Known rows, with every step that occurs
zised-ruto-nitaz: [ 1.27  1.85 -2.16 -2.80  0.67 -0.08 -1.55 -2.63  0.37  3.55 -0.49  0.58
 -0.99  0.23 -0.23  0.61 -0.14 -1.42  1.31 -0.02]
nitaz-zadif: [ 0.18  3.36 -4.33 -3.25  2.51 -0.47 -1.92 -2.73  0.13  0.16  1.70  0.03
 -1.55 -0.44 -4.89  0.75  1.23 -1.94  0.68  0.03]
zadif-nitaz-gageb-tavipag: [-0.58  1.03 -1.88 -2.96  5.79  2.48 -1.30  0.43  0.01  1.07  0.75 -1.52
 -0.27 -0.67 -1.90  0.49  0.48  0.32  2.00 -0.56]
nitaz-gageb-tavipag: [-0.73  0.78 -2.35 -3.19  8.27  1.67 -1.90 -0.93  0.94  0.47  0.47 -1.77
  0.15 -0.59 -2.77  0.52  1.61  0.00  1.66 -1.31]
kude-ruto-nitaz-gageb-tavipag-zadif: [ 0.59  1.81 -0.85 -2.65  5.88  0.53 -2.50 -2.25  1.19 -0.67 -0.15 -1.41
 -0.72 -0.25 -3.00  0.00  1.66 -1.29  2.48  0.56]
gageb-tavipag-zadif: [ 1.16  1.88 -1.56 -1.02  7.66 -0.78 -2.44 -3.21 -0.75  0.42 -1.47 -3.78
 -1.40 -0.31 -4.61 -0.10  1.17 -1.76  1.77 -0.68]
zadif-nitaz: [ 0.57  2.87 -2.85 -2.28  1.69  1.12 -1.15 -0.28 -2.40  1.68  0.14 -1.02
 -0.83 -0.01 -1.79  0.57 -0.15 -1.10  1.31 -0.34]
zised-faten-kude-ruto: [-0.57  2.83 -1.86 -2.92  3.08 -0.09 -1.36 -2.87 -2.53  1.22 -1.38  0.40
 -0.73  0.24 -0.49  0.17  1.45 -2.22 -0.66 -0.31]
faten-zised: [ 0.34  3.52 -2.76 -2.17  5.55 -1.44 -0.74 -2.92 -3.04  1.81 -0.41 -2.55
  0.94 -0.46 -3.26 -0.55  0.14 -1.57  1.02 -1.96]
tavipag-gageb-nitaz-faten: [-1.14  3.18 -1.63 -2.55  1.19  3.28 -0.48 -1.17 -3.42  0.79 -1.85 -2.87
  1.37  0.18 -4.06 -0.59  1.75 -1.21  0.60 -0.25]
nitaz-gageb: [-0.78  2.19 -3.38 -5.10  4.98  1.38 -2.61 -1.20 -0.25 -1.31  1.67 -0.57
 -0.25  0.26 -3.64  0.29  2.90 -1.17  1.24 -1.31]
gageb-nitaz: [-0.59  2.46 -2.78 -0.40  2.93  1.65 -2.33 -2.02  1.37  2.38 -1.73 -0.16
  0.32 -0.02 -4.57  0.61  2.52 -1.60  0.48 -0.51]
nitaz-faten: [-0.16  3.58 -2.99 -3.83  3.21  1.24 -1.04 -2.49 -4.50  0.90 -0.21 -3.00
  0.96 -0.24 -2.23  0.18  0.24 -0.96  1.16 -0.44]
tavipag-gageb-nitaz: [-0.93  2.02 -1.89 -1.09  2.96  2.53 -1.32 -0.93  0.15  0.63 -2.39 -1.53
  0.27  0.64 -5.44 -0.19  3.49 -1.83  0.00 -1.21]
kude-ruto-nitaz: [ 0.72  2.48 -2.51 -2.79  2.21  0.97 -1.44 -2.03  1.61  1.58 -0.54  1.23
  1.03  0.16  0.31  1.37  0.86 -1.66  1.50  0.39]
tavipag-gageb-nitaz-faten-kude: [-0.83  1.87 -1.25 -2.36 -0.98  3.14 -0.65 -2.27 -4.56  1.95 -3.00 -1.66
  0.03 -0.21 -3.95 -0.57  2.27 -1.78 -0.36  0.25]
kude-ruto-nitaz-faten: [ 0.12  3.53 -2.12 -3.89  0.77  2.03 -0.52 -2.14 -2.37  1.64 -0.31 -0.65
  1.90 -0.25  0.50  0.65 -0.37 -0.94  1.83  1.01]
faten-zised-ruto: [ 0.49  3.20 -2.05 -3.22  4.57 -2.72 -1.32 -3.41 -3.29  2.97  0.67 -1.15
 -1.22  0.14 -1.92 -1.07 -0.98 -0.67  0.37 -1.27]
gageb-tavipag-zadif-nitaz-ruto: [ 0.48  2.97 -1.82 -3.44  8.00 -0.37 -0.21 -2.28 -4.47  1.99  1.77 -0.93
 -1.80 -0.36 -1.70 -0.92 -0.24 -0.82  2.05  0.74]
zadif-nitaz-gageb: [-0.57  2.53 -2.79 -4.78  1.86  2.17 -1.88  0.46 -1.36 -0.62  2.06 -0.17
 -0.84  0.13 -2.58  0.16  1.59 -0.67  1.70 -0.44]
nitaz-gageb-tavipag-zadif: [ 0.46  1.70 -1.44 -2.53  7.21  0.13 -2.82 -2.44 -0.31 -0.91 -0.15 -3.06
 -1.40 -0.27 -4.94 -0.39  2.02 -1.44  2.13 -0.57]

Rows
[-0.05  1.78 -2.75 -4.68  1.75  2.24 -1.95 -1.03  1.44  0.04  0.91  0.38
  0.28  0.00 -2.15  0.77  2.49 -1.50  2.09 -0.51]
ruto-nitaz-gageb
[ 0.01  2.98 -2.07 -4.45  1.55  1.44 -2.42 -0.38 -1.85 -1.57  1.74 -0.96
 -1.76  0.21 -3.91 -0.36  1.87 -1.39  2.15  0.04]
tavipag-zadif-nitaz-gageb
[ 0.19  3.84 -1.69 -3.91  3.12 -1.87 -0.70 -3.50 -5.36  3.00  0.81 -2.10
 -0.45 -0.16 -1.35 -1.41 -1.85 -0.26  0.67 -0.64]
nitaz-faten-zised-ruto
[-0.63  2.18 -1.89 -1.92 -1.02  2.43 -1.26 -2.97 -3.86  3.06 -2.47 -0.76
  0.11 -0.64 -3.47  0.05  1.58 -1.57 -0.10  0.71]
gageb-nitaz-faten-kude
[ 1.22  2.44 -1.22 -0.91  3.16  0.45 -1.40 -1.00 -2.16  1.36 -0.80 -2.80
 -1.83 -0.37 -3.03 -0.05 -0.47 -1.15  2.15  0.28]
gageb-tavipag-zadif-nitaz
[-0.06  3.32 -3.10 -4.52  6.85  0.18 -0.03 -1.75 -4.59  2.24  2.54  0.39
 -1.06 -0.06 -0.74 -0.45 -0.07 -0.78  1.40  0.27]
zadif-nitaz-ruto
[-0.09  2.65 -0.72 -2.82  2.10  1.20 -1.15 -2.25 -4.12  1.14 -0.81 -0.55
 -0.65 -0.47 -0.67 -0.01 -0.28 -0.74  0.76  1.85]
gageb-tavipag-zadif-nitaz-faten-kude-ruto
[-0.30  3.75 -1.31 -2.74  1.77 -1.09 -0.75 -3.26 -4.12  3.82  0.11 -1.27
 -0.18 -0.23 -2.14 -1.45 -1.44 -0.12  0.58 -0.13]
gageb-nitaz-faten-zised-ruto
[ 0.98  1.93 -0.22 -2.46  4.83 -0.88 -1.81 -2.86 -0.48  1.13 -0.18 -2.36
 -1.43 -0.48 -3.46 -1.08  0.33 -1.13  2.53  0.07]
faten-zised-ruto-nitaz-gageb-tavipag-zadif
[-0.48  2.20 -2.51 -5.17  2.21  2.03 -2.12 -1.01  1.79 -0.72  1.54  1.71
  0.61  0.24 -0.88  0.88  2.37 -1.16  1.84  0.20]
kude-ruto-nitaz-gageb
[ 0.65  3.02 -1.92 -3.96 -0.57  1.24 -0.61 -2.69 -3.19  3.09 -0.31 -1.19
  0.45 -0.17  0.02  0.11 -1.06 -0.85  1.63  0.71]
zised-ruto-nitaz-faten
[ 0.60  1.81 -1.50 -3.48 -2.44  1.38 -0.88 -3.41 -4.45  3.78 -1.64 -0.26
 -0.78 -0.49 -0.67  0.05 -0.07 -1.49  0.42  1.05]
zised-ruto-nitaz-faten-kude
[-0.64  2.89 -2.18 -4.05  2.56  0.97 -1.63 -2.86 -3.69  0.71 -0.33  0.41
  0.22 -0.06 -0.62  0.35  0.85 -1.09 -0.15  0.89]
nitaz-faten-kude-ruto
[ 0.35  4.01 -1.29 -3.73  1.29 -1.28 -0.18 -2.36 -6.08  3.57  1.04 -1.78
 -0.77 -0.24 -0.73 -1.41 -2.66  0.05  0.92 -0.06]
zadif-nitaz-faten-zised-ruto
[ 0.92  2.98 -3.72 -2.71 -0.45  0.58 -1.20 -2.58  1.83  1.49  0.92  1.01
 -1.01 -0.65 -3.49  1.24  0.84 -2.35  1.53  0.86]
ruto-nitaz-zadif
[ 0.46  2.79 -3.12 -3.17 -1.51  0.47 -1.28 -2.86  1.43  1.38  0.78  2.84
 -1.22 -0.62 -2.16  1.21  1.03 -2.28  0.80  1.93]
faten-kude-ruto-nitaz-zadif
[ 0.48  2.24 -1.49 -2.30 -0.42  1.10 -0.69 -2.49 -0.14  2.77 -2.09  1.18
  0.18 -0.09  0.80  0.80  0.92 -2.55  0.71  0.51]
zised-faten-kude-ruto-nitaz
[ 0.54  1.88 -1.90 -3.02 -2.07  2.14 -0.64 -3.15 -3.99  3.14 -2.28 -0.86
  0.22 -0.73 -1.36  0.45  0.64 -2.00  0.75  0.74]
ruto-nitaz-faten-kude
[ 0.68  1.78 -2.05 -2.60  0.18  1.24 -1.39 -2.57  0.52  2.34 -1.38  1.85
  0.34 -0.11  0.25  1.24  1.24 -2.05  0.85  0.92]
faten-kude-ruto-nitaz
